What can hang from each mark
vafaf: risu
siguv: koza
voni: koza lero sakip
risu: vafaf
koza: nusob siguv voni
lero: dizot vafaf voni

Known rows, with every way that one mark hangs from another
{siguv {koza {voni lero}}}: [ -3.1  -5.0 -14.4   3.8  29.4 -14.9  10.5  33.9   0.2  -2.5   9.9   0.2
  20.6  31.4  -0.5  -7.5 -24.0  18.1 -16.6]
{lero {vafaf risu}}: [ 17.5   2.8   1.6  19.3  33.4  -9.0 -24.6  -8.1 -13.1 -27.0  -2.3  -3.1
   6.1  -9.8   9.1   7.6  11.4  23.5  20.5]
{voni lero}: [  9.4   7.5 -34.2   3.8  16.8 -21.3 -14.2  20.9  -9.6  -4.8  21.9   2.3
  24.6   6.3 -12.1   1.8  -2.5  20.5 -18.0]
{risu vafaf}: [ 12.0  16.2 -13.4   0.4   5.5   8.5  -5.4  -5.6 -11.4  -2.9  -5.5  -1.1
  29.2  32.5   0.2  -5.0 -33.8  -5.4  -0.7]
{siguv {koza voni}}: [ -3.6  -9.3   0.0   3.4  26.8  -6.9  19.9  20.8   3.9  -5.3  -1.4   2.6
  19.6  37.1   9.0 -10.2 -25.8  10.2  -8.0]
{voni koza lero}: [ 20.3  -6.7 -30.9  -9.3  -5.7 -15.0  -8.1  20.6  -8.8   4.6  22.4   2.0
   5.1  16.3  -1.4 -14.2  -2.5  21.0 -33.6]
{koza siguv}: [  3.8  13.2 -11.7  11.7  -3.3 -26.8  16.3 -11.2  -0.4 -32.4  -5.2  -9.1
   1.4  12.2  -7.9  -1.6 -16.5  -8.3 -13.4]
{siguv {koza nusob}}: [  5.7 -17.2  -3.7  -0.7  31.0 -23.2 -10.9  24.3   0.4  -6.0 -14.5 -10.5
  23.6  36.8  -0.8  -3.8 -28.1   5.3  -7.0]
{siguv {koza nusob {voni lero sakip}}}: [ -9.8 -23.3 -11.9 -14.1  30.3 -29.7   6.4  49.2  -4.7  -4.7   5.7 -16.3
  16.8  50.3 -21.7 -11.4 -14.7  20.9 -23.3]
{lero {vafaf risu} {voni sakip}}: [ 16.3   6.1  15.2   2.7  27.3 -21.8  -5.9  -5.0  10.3 -23.0   5.4 -37.2
 -20.8  17.2  18.1  24.2  40.1  23.0  18.3]
{voni koza sakip}: [  9.0 -27.4 -16.6 -19.6 -11.3  -5.9  17.0   4.3 -15.4   0.5   8.1 -18.6
 -15.9  39.8   6.2 -12.3  18.0  21.9 -26.5]
{koza nusob siguv voni}: [ -7.5   3.2  12.2 -12.2  -5.0 -40.8  30.1  15.9   7.7 -34.8  -6.3   6.7
  15.0  35.8 -36.3 -31.1 -30.6 -19.4 -20.2]
{lero dizot}: [  4.3   7.1  -8.5  12.6  16.9  -4.5 -14.6  -7.8  15.4   2.6   4.5   3.7
  14.8  14.5  -1.9 -23.9  -4.9  11.8   4.2]
{voni {koza siguv} {lero dizot} sakip}: [  1.5  -9.1 -37.6  -6.4 -15.7 -28.9   2.4   8.6  -4.5  -5.2  20.0 -38.2
 -34.9  30.3 -21.6 -25.1  15.0  26.9 -41.6]
{siguv {koza nusob {voni sakip}}}: [-10.7 -26.3   3.3 -14.8  27.6 -22.2  16.2  35.7  -0.7  -6.9  -7.0 -14.1
  15.0  54.9 -12.1 -14.1 -17.6  12.8 -14.8]
{lero dizot {vafaf risu} {voni koza}}: [ 29.2  12.3  28.1   9.2  14.4  -8.9 -23.6 -16.0  38.2  -3.3   4.0 -20.4
 -28.4  14.5  27.3 -15.3  23.5  17.3  20.2]
{siguv koza}: [  6.0  -9.1 -11.5  10.6  28.8  -9.2  -0.7  12.0  -1.2  -4.4  -7.4 -10.2
  16.0  28.3  15.0   4.5 -21.9  11.8  -4.9]
{lero vafaf {voni sakip}}: [ 20.0  -3.9   1.5   2.6  22.0 -24.0   2.5  -4.3  15.6 -18.5  13.9 -31.3
  -5.0  32.9  20.4  28.0  36.3  21.2   5.3]
{lero vafaf}: [ 20.8  -6.9 -12.9  18.0  28.5 -11.2 -16.1  -6.9  -8.8 -22.6   5.7   2.2
  22.2   5.0  11.1  11.6   7.2  21.3   7.1]
{koza nusob siguv {voni sakip}}: [-16.7  -8.9   4.7 -19.5  -5.6 -42.7  37.2  19.3  -0.9 -35.7  -3.0 -13.7
   0.3  46.3 -42.4 -25.3 -11.3  -7.2 -26.0]
{voni {lero dizot vafaf}}: [ 15.6   4.0 -33.2  23.4  33.6 -20.2 -39.9   8.4   2.0  -6.7  24.0  -3.8
  19.2  -1.3  -9.7  -4.6   9.5  35.4  -2.3]

Rows
[ -6.0  -3.7 -40.2   0.3  20.2 -20.8 -16.7  18.1  -6.8   3.8  25.4 -25.7
   0.2  20.4 -23.3  -9.9  22.0  39.2 -18.8]
{voni {lero dizot} sakip}
[ -3.1 -13.3  -6.5  -6.5  30.8 -28.2   0.2  46.5   2.9  -5.3   3.1   0.5
  28.7  40.2 -16.7 -16.0 -30.4  10.9 -18.9]
{siguv {koza nusob {voni lero}}}
[-10.5 -18.6  -5.2  -3.0  26.3  -8.5  25.8  23.1  -3.8  -5.5   0.0 -14.1
   7.6  45.8   3.5  -6.5 -10.3  19.4 -12.2]
{siguv {koza {voni sakip}}}
[ -3.4 -20.0 -20.5   4.2  37.9 -18.4   7.9  32.2  -9.2  -9.3  12.8 -18.2
   9.0  36.5  -1.4   2.5  -1.1  34.9 -14.9]
{siguv {koza {voni {lero vafaf} sakip}}}
[ 12.4  12.2 -21.8  23.1  37.4 -17.6 -46.2   8.0  -1.2  -9.7  17.8  -7.7
   6.9 -13.1 -11.2  -8.4  13.4  37.5   7.8]
{voni {lero dizot {vafaf risu}}}
[ 16.1 -10.9  -0.9 -13.8 -21.5 -31.0  10.4   4.5   0.2 -19.4  -8.2  -7.1
  -6.2  33.1 -11.3 -25.6 -21.3 -11.4 -29.3]
{voni {koza nusob siguv}}
[ 21.5   7.0  17.5 -17.4 -21.0 -36.6  19.1   3.0  32.8 -12.4  -1.5 -17.3
 -12.4  44.1   6.7  -9.4  -8.2 -19.6 -21.1]
{lero {voni {koza nusob siguv}}}
[ -5.3  -3.2 -12.9   8.0  32.4 -12.1   2.3  30.3  10.5   3.4  10.0  -2.4
  17.1  31.0  -3.1 -18.7 -23.3  20.5 -12.6]
{siguv {koza {voni {lero dizot}}}}
[  3.9 -10.8 -41.6  12.0  33.0 -22.2 -29.9  12.6  -9.9  -7.2  27.6 -28.2
   0.6  13.7 -17.5   0.5  33.4  50.2  -9.2]
{voni {lero dizot vafaf} sakip}
[  5.1 -26.0 -10.2 -25.0 -22.1 -33.1  20.1   7.9 -12.0 -19.4  -5.2 -32.5
 -24.5  48.4 -19.1 -19.7   3.3   2.9 -36.3]
{voni {koza nusob siguv} sakip}
[ 16.1  -5.2 -24.8 -13.4 -17.5 -43.3  -4.3  24.8  -5.0 -15.6   9.0 -10.4
  -3.8  24.7 -26.1 -21.5 -16.8   2.3 -42.9]
{voni {koza nusob siguv} lero}
[ 12.8  -5.0  10.6 -25.8 -20.9 -38.8  25.3   6.7  22.5 -13.4   1.0 -37.3
 -27.6  56.8   0.7  -4.4  11.6  -7.6 -26.2]
{lero {voni {koza nusob siguv} sakip}}
[ 15.7 -25.1 -39.3  -1.2  10.3 -16.2 -24.0  12.0  -9.6   2.4  28.9 -29.5
 -18.0  25.0  -6.3 -15.2  34.4  51.0 -24.4]
{voni koza {lero dizot vafaf} sakip}
[ 12.5   1.1   4.8 -17.6 -22.2 -27.7  34.4  -3.7  21.2 -12.4   7.1 -38.4
 -34.1  49.8  13.2   1.9  16.2  -2.8 -25.1]
{lero {voni {koza siguv} sakip}}
[ 21.1  13.0  11.7  -9.3 -21.7 -25.6  26.5  -6.1  30.5 -12.3   4.6 -17.6
 -19.0  37.9  20.8  -2.2  -3.5 -14.7 -19.6]
{lero {voni {koza siguv}}}
[  4.7 -20.8 -32.8 -24.0 -18.0 -46.5   4.8  28.1 -16.5 -15.8  13.1 -36.5
 -22.1  40.3 -33.9 -16.1   7.4  17.0 -49.8]
{voni {koza nusob siguv} lero sakip}
[  8.3 -14.9 -43.4   4.9  29.0 -26.7 -18.0  18.5 -24.4 -17.0  26.2 -25.7
   6.9  13.7 -13.6  18.7  32.5  46.4 -15.1]
{voni {lero vafaf} sakip}
[ 25.0  -0.2  18.1 -23.0 -10.3 -24.7   8.6  11.2  31.0   1.8   3.3  -6.4
   0.4  46.1  13.6  -9.1  -2.2  -9.8 -15.1]
{lero {voni {koza nusob}}}
[-16.8  -4.5 -13.1 -19.3  -2.4 -53.4  25.8  35.1  -6.0 -32.7  11.3 -16.3
   2.1  40.2 -54.3 -22.4  -8.3   3.0 -36.6]
{koza nusob siguv {voni lero sakip}}
[ 13.9   7.7   4.8  27.2  38.7  -4.0 -39.9 -15.9   5.5 -14.4  -1.1  -6.0
  -0.2  -9.6   4.0 -14.5  12.6  27.6  28.3]
{lero dizot {vafaf risu}}
[-14.0  -2.4 -20.1  -8.4  15.4 -15.7  11.9  25.1   0.9   0.6  27.7  -2.4
   8.8  30.1 -26.5 -27.2  11.4  29.8 -19.3]
{koza {voni {lero dizot} sakip}}
[ 24.3  13.1  11.0  19.7  26.6 -17.2 -20.5 -14.6  42.6  -6.6  10.9 -14.3
   2.9  21.1  20.1   1.1  18.5  14.4  19.6]
{lero dizot vafaf voni}
[-17.2   1.0  -4.3  -6.3  -6.9 -26.5  50.2   2.4  -3.9 -34.1   4.6 -13.4
  -9.0  35.1 -21.4 -15.5  -2.8   0.9 -22.4]
{koza siguv {voni sakip}}
